Each row was made from one walk, in order. Every step used is in the known rows, and no mark comes twice. Write each row's walk.
Known rows
vusigo > pake > domuk > pusel: [ 10  23 -29 -31 -17 -27  -1 -25 -13   5  13 -27  -6  34  19 -20  30  11
  20  25  40  -6  13  -9]
vusigo > kepam > domuk > pusel: [-22  36  12 -29  -4  -6  21 -19 -21  -7  23  -9 -10 -14 -10  32 -19 -20
  -2  11  11  30   8 -33]
vusigo > gibepu > domuk > pusel > nutur > bogok: [-12   0  36  30 -40  18 -17 -10   7  -7  46   4  45   0  -2 -11   8 -13
  35  -8 -28 -20  -7  21]
vusigo > pake > domuk > gibepu: [  9   2 -31 -33 -21 -12  -1   0   4   8 -36 -18 -42  24   3 -40  21  17
   8  16  22  -4  -6  -4]
kepam > domuk: [-22  38  -3  23  32 -13  11   9  12   2  -4  -9   2 -29 -24  19  15 -14
   3  12  19   9  11 -35]
gibepu > domuk > pusel > nutur > mezu: [ -7  21  27  39  -7  -8   2  33  22 -11   6 -19  52  10  -5  -2   2  -6
  -6 -43 -15 -25  14  24]
vusigo > pake > domuk: [  1  21 -43 -24  16 -21  -1   1   4   9  -1 -20 -32  21  12 -29  49   9
  34  30  36 -22  12 -10]
fezo > vusigo > kepam > domuk: [-20  14 -18 -25  23  -6  15   7 -10  11  39   4 -22 -36   4  22 -23 -31
 -12  20   7  -1 -15 -27]
domuk > gibepu > vusigo > pusel > nutur > bogok: [ 39 -55  14  15 -22  20 -30   2 -23  -2 -13  49  -4   1  -1 -20 -29  55
   2 -38 -76   6 -15  -7]
fezo > domuk > pusel > nutur > bogok: [  6  13  18  27  -7  -3 -15  23   6 -40  39   9  62 -27 -16  13   6  -4
   8 -20 -35  11  17  21]
pake > domuk > gibepu > tuzub: [  9  -4  18  -8 -13  22   2  -4  32  10 -34   3 -26  21   3 -18  -4  21
  -5  18  -7  14   3  14]
pusel > nutur: [ 14   3   4  22  21  -3   9  21  24 -11   5  -5  10  -3 -12   2  16 -14
   8  -8   0 -17   5  -1]
gibepu > vusigo > pake > domuk > pusel: [ 25 -10 -41 -21 -21 -16 -18 -39 -44  15  34 -13 -21  38  31 -11  21  30
  14  24  31  -4  22   0]
pake > domuk: [-16  21 -22  -2  32 -13   5   4  18  10   0 -27 -26   3   8   4  32   1
  23  15  22  -7   1   8]
pake > domuk > gibepu: [ -6   0  -8 -13  -5  -4   7   2  17  11 -34 -26 -32   6   2  -5   3  11
  -4  -1   6  10 -19  13]
domuk > pusel > nutur: [ 20   6  17  14 -10  -7  12  -3   8 -15  20 -13  35   9  -6  11  -4  -9
  -5 -12   2   0  10  -1]
vusigo > kepam > domuk: [-28  33  -1 -21  29   0  20   5  -4  -5   9   0 -35 -28 -17  23  -1 -26
  10  16   9  16   5 -32]
pake > domuk > gibepu > vusigo > kepam: [  3 -38 -21 -43 -15  20  -1 -18 -26  16  -1  -1 -83  14  23   4 -25  14
  -2   3 -14  18 -18  29]
gibepu > domuk: [-15  -6  18  26  45   1 -10  36  15  -7   2  -3  35  -8  -7   4  16 -41
  13   7  12 -23   8  10]
domuk > gibepu: [  6 -17  26  -3  -2   1  -1  13   8  -5 -42   4   5  -1 -12  -6 -11 -10
 -13  -9   7   2 -13   3]
pake > domuk > pusel > nutur > bogok: [  8  23  -3  25 -29 -11  -8  -4   5  -2  39 -21  -6   9   4  -1  18  38
  25 -16 -31   3   4   3]
fezo > domuk: [-16  11   0  -2  54  -6  -2  29  17 -28  -3   2  46 -34 -11  18  20 -42
   4  13  15   0  14  22]
pusel > nutur > bogok: [ 14   2  17  44   6   1 -16  29  11 -14  16  17   9 -13 -15 -11  23  12
  28 -19 -33 -17  10  -5]
pake > domuk > pusel > nutur > mezu: [ -9  47 -12  12 -20 -21  19   0  24   7   1 -43 -10  22  10  -4  17  36
   2 -33  -6 -10   6  21]
fezo > vusigo > pusel > nutur: [ 23 -21 -20 -12  31 -10   7  10  12   5  17  14  36 -10  17  -7 -20  -3
  -9  -7 -16 -27 -25 -17]
pake > domuk > pusel: [ -8  24  -7 -13  -1 -19   9 -18  -1   8  13 -31   1  16  16  14  13   7
   9  10  25  10   3   5]
gibepu > tuzub: [ 15  -2  39  10  27  20  -7   9  21  -6  -6  32  24   8  -2  -6  10 -11
  10  27   7 -10  29  -3]
pake > domuk > pusel > nutur: [  8  23 -18   5 -12 -12  20 -15  15   1  27 -42  -5  17   9   8  11  11
   5  -5   2   5   1   9]
kepam > domuk > pake: [-52  51   5  30  -3 -16  13  16   6 -11 -29  -1  -4 -21 -26  19  23 -17
 -21   8  38  27  18 -29]

Which walk is each row?
[ 17 -56  16 -35 -11  26 -10  -7 -39  -2  -9  29 -42   6   9   8 -36  -6
 -12  -5 -15  12  -9  15]
domuk > gibepu > vusigo > kepam
[ 15 -10  -8  10  25   1  -7   7  -3   7 -17  26   6   9  13 -12   1  43
   4 -41 -37 -23   6   2]
gibepu > vusigo > pusel > nutur > mezu
[ 25 -14 -25   3 -24   1 -13 -11 -32   8 -19  15 -29  -2 -17 -18  -7  22
 -18  11   9  11  11 -28]
kepam > domuk > gibepu > vusigo > pake
[-15  41  11  13  -3 -20  12 -15  -6  -3  13 -16  26 -14 -15  29  -1  -8
  -9   7  21  23  13 -35]
kepam > domuk > pusel
[-68  13  25  11 -13  14  -2   3  16  -6 -18   6  22   3   0  -7  32 -53
   8  19  44 -10  -3  25]
vusigo > gibepu > domuk > pake
[ 25 -50  14   9  -8  13 -17  -2 -23   5 -23  20  -7   2   0   5 -21   8
 -19  -8  -2   6  -4  17]
domuk > gibepu > vusigo
[  2  14  35  17 -11  22   8   1  26  -1 -35  20   2 -12 -29  -2 -21   9
 -25  16 -10  28  13 -27]
kepam > domuk > gibepu > tuzub
[-20  14  10 -30  -8  10  22   4  -4  -3 -24   2 -44 -23 -23  12 -30 -19
 -14   0  -7  29 -15 -26]
vusigo > kepam > domuk > gibepu
[-12   3  20  11 -22  16  11 -20  19  -6  34 -20  46   7  -1   0   3 -38
  13   4   3 -17 -11  25]
vusigo > gibepu > domuk > pusel > nutur
[  0 -23  -4 -43  23   0   2  11 -13   3  34  17  -7 -14  22   8 -19 -40
  -3  17  14 -23 -16   2]
fezo > vusigo > kepam
[ 22 -53   9 -22   5  13 -16 -14 -28   6 -38  35   5   8  10  -4 -33  24
 -13 -11 -21  10 -17  -6]
domuk > gibepu > vusigo > pusel
[-10  -6  15 -10  18   2  -1  28  17 -29 -37   3  40 -29 -21   7  -9 -31
 -22  -1   1  16  -5  29]
fezo > domuk > gibepu
[ 23 -38 -35 -12  -7  13   5 -19  -1  15 -18  -4 -41  16  15 -11 -22  50
 -10 -21 -47  15 -24   8]
pake > domuk > gibepu > vusigo > pusel > nutur
[ 10 -33 -21   0 -10   7  -9 -13 -12  21 -14  -9 -46  12  13   2  -6  30
 -11   0  -4  12 -12  26]
pake > domuk > gibepu > vusigo
[ -3  24   4   1  30 -10  11  20  25  -3 -37   9  18   4   1 -20   8  25
  10 -41 -27 -27  -4 -13]
vusigo > pusel > nutur > mezu
[ 11   2 -10   0 -21  11  18 -28 -34  -5  56   0 -30  -6  -5  35 -30   0
 -14  -5 -22  28  12 -18]
gibepu > vusigo > kepam > domuk > pusel > nutur
[ 42 -48  -8 -12 -25   9 -24  -6 -38   2 -23  28 -15  20   1 -29  -3  15
  -9   8  13  -9   8  -1]
domuk > gibepu > vusigo > pake
[ 43 -10 -52  -4 -34 -10  -6 -32 -28   9  47 -22 -26  40  22 -15  18  37
   9   9   7  -6  19   6]
gibepu > vusigo > pake > domuk > pusel > nutur
[-45   7  25  33   8  -3 -10  44  13 -19 -23   6  31  -1  -9   3  22 -45
 -11   2  32  -2  18  13]
gibepu > domuk > pake
[-19 -16  14 -15 -19   4  -6 -27  -2  16  50  -5  67  -6  29   5 -17 -48
  -6  25  32 -32 -27  27]
fezo > vusigo > gibepu > domuk > pusel
[  4 -15  -2  25  -9   8  -4  -8 -19  10 -17   9 -21 -20 -21  17 -22  14
 -28  -5  -7  26  -1 -14]
kepam > domuk > gibepu > vusigo
[-35   0  17   2  24  16  -3  -4  20   4   7  -3  27  -6   2  -7  24 -49
  31  24  23 -30 -12  22]
vusigo > gibepu > domuk
[  2 -18  -5  -5   4   7  -3 -20 -24  12 -33  21  -9 -15  -9   9 -34  31
 -23  -9 -25  31 -13 -36]
kepam > domuk > gibepu > vusigo > pusel
[  6   4 -16  -3  21 -18   4  22  20  11  -7  13  34  -6  20 -20 -12  22
 -11 -35 -25 -42 -20  -5]
fezo > vusigo > pusel > nutur > mezu
